Each row comes from the steps of one path. Every step used is in the known rows, and no mark comes twice. Write the path behind each row, first mark first.
In the rows, zero is written as 128.
Known rows:
dobif, difin: [124 116 110 125 129 135 160 162 105 120 124 179 132 115  81 174 143 136]
bebu, liko, lirav, difin, dobif: [128 129 150 100  90 150 179 132 131 135 110 145 145 127 167 148 131 108]
busu, bebu, liko: [110 116 147  98 115 159 163  81  98 163 101 166 157  98  23 190 118 117]
bebu, busu, lirav, difin, dobif, liko: [116 149 134 144 109 114 145 143 131 139  82 153 105 138  86  70 154 115]
busu, bebu, liko, lirav, difin: [136 102 134  91 124 156 190  62 107 149 111 147 149 118 118 136 117 122]
difin, bebu, liko, lirav: [ 82 152 153 127  65 139 174 138 134 125  99 155 166 143 130 199 115 122]
bebu, liko: [ 99 120 146 115  92 144 167 148 116 152  97 185 159 113  37 197  98 113]
dobif, liko, lirav, difin, bebu: [ 95 162 129 138 122 112 181 126 141  98 105 162 129 142 214 115 148 141]
lirav, difin, dobif, liko, bebu, busu: [108 169 141 138 114 115 138 222 124 131 122 165  96 117 152 111 148 115]
busu, bebu, liko, lirav: [108 104 135 101 125 152 177  91 120 146 107 131 155 107  87 177 115 121]
diguzu, liko, lirav, difin: [126 104 107 134 181 162 190 133 148 149 136 143 129 127 202 118  87 129]
lirav, difin, dobif, liko: [115 153 138 122 141 128 162 134 134 121 106 174 116 105 158 119 167 122]
liko, bebu, busu, lirav: [102 129 130 149  70 130 143 231 117 150 108 159 113 135  70 135  91 110]
liko, lirav: [ 94 105 102 126 130 140 189 167 137 115 120 142 135 111 131 151 103 125]
diguzu, liko, lirav: [ 97 107 109 143 179 156 179 161 161 147 132 128 135 115 175 160  86 128]
busu, lirav, difin, dobif, liko, bebu: [132 172 168 129 102 120 136 182 148 135  99 163  99 123 240 119 168 111]
lirav, difin, bebu: [108 154 132 126  85 152 180 112 103 120 116 201 142 136 119 138 124 132]
liko, bebu: [101 137 133 126 103 143 159 220 122 133 133 179 124 102 140 184 103 118]
diguzu, liko, lirav, difin, dobif: [130 129 123 128 169 170 177 133 157 145 139 122 123 120 235 124 122 119]

Write each row's path:
[ 93 171 155 156  91 107 117 239 147 139  94 138  97 125 133 132 151 107]	difin, dobif, liko, bebu, busu, lirav
[118 144 137 150 103 103 143 210 125 144  95 172  98 143 126  84 117 119]	dobif, liko, bebu, busu, lirav, difin
[110 159 127 137  92 135 152 143 102 108 121 186 144 137 108 186 161 143]	dobif, difin, bebu
[110 117 110 128 161 113 192 145 144 110 107 155 120 120 189 100 130 136]	dobif, liko, lirav, difin
[ 94 133 124 159 146 152 142 241 129 170 144 154 116 119 107 165  70 117]	diguzu, liko, bebu, busu
[ 84 158 114 154 114 105 176 154 127 104 103 152 122 156 135  85 133 140]	dobif, liko, lirav, difin, bebu, busu
[ 94 140 106 144  82 135 186 150 107 110 121 153 131 159 103  94 106 132]	liko, lirav, difin, bebu, busu
[125 127 119 111 118 152 187 142 133 112 129 141 124 116 197 115 138 117]	liko, lirav, difin, dobif
[112 163 161 127  62 133 145 134 100 131 102 191 164 147  81 221 155 133]	dobif, difin, bebu, liko
[ 76 148 125 154 126 103 141 252 125 131 114 166 107 112  86 146 114 123]	dobif, liko, bebu, busu
[140 124 152  84 113 164 176  62 115 145 115 128 144 111 150 139 148 112]	busu, bebu, liko, lirav, difin, dobif
[110 154 124 159  61 121 135 157 100 125  96 164 132 171  38 136 147 136]	dobif, difin, bebu, busu, lirav
[ 88 157 141 130 138 125 150 161 146 120 102 157 123  92 130 160 165 119]	difin, dobif, liko
[107 144 121 126  95 145 194 123 123 105 121 165 139 145 181 124 120 135]	liko, lirav, difin, bebu
[ 89 152 142 138 132 113 147 224 141 126 115 178 114  97 168 174 131 125]	dobif, liko, bebu
[ 97 150 116 141  75 144 172 141  87 127 116 189 134 150  37 107 106 130]	lirav, difin, bebu, busu
[110 152 148 128  74 125 158 145 119 114 109 155 162 155 149 206 152 136]	dobif, difin, bebu, liko, lirav
[128 153 150 128 119 122 153 118 143 132  81 163 113 124 163 100 169 117]	busu, lirav, difin, dobif, liko
[120 103 101 116 131 144 202 141 124 117 125 160 130 123 158 110 104 128]	liko, lirav, difin
[134 128 131 157 125 150 144 198 127 183 123 159 106 150 142 102  74 114]	diguzu, liko, bebu, busu, lirav, difin
[128 135 128 109 110 159 173 130 114 129 122 176 125 108 129 127 139 113]	lirav, difin, dobif
[105 138 141 144 154 159 149 212 143 164 144 165 124 104 185 193  86 119]	diguzu, liko, bebu
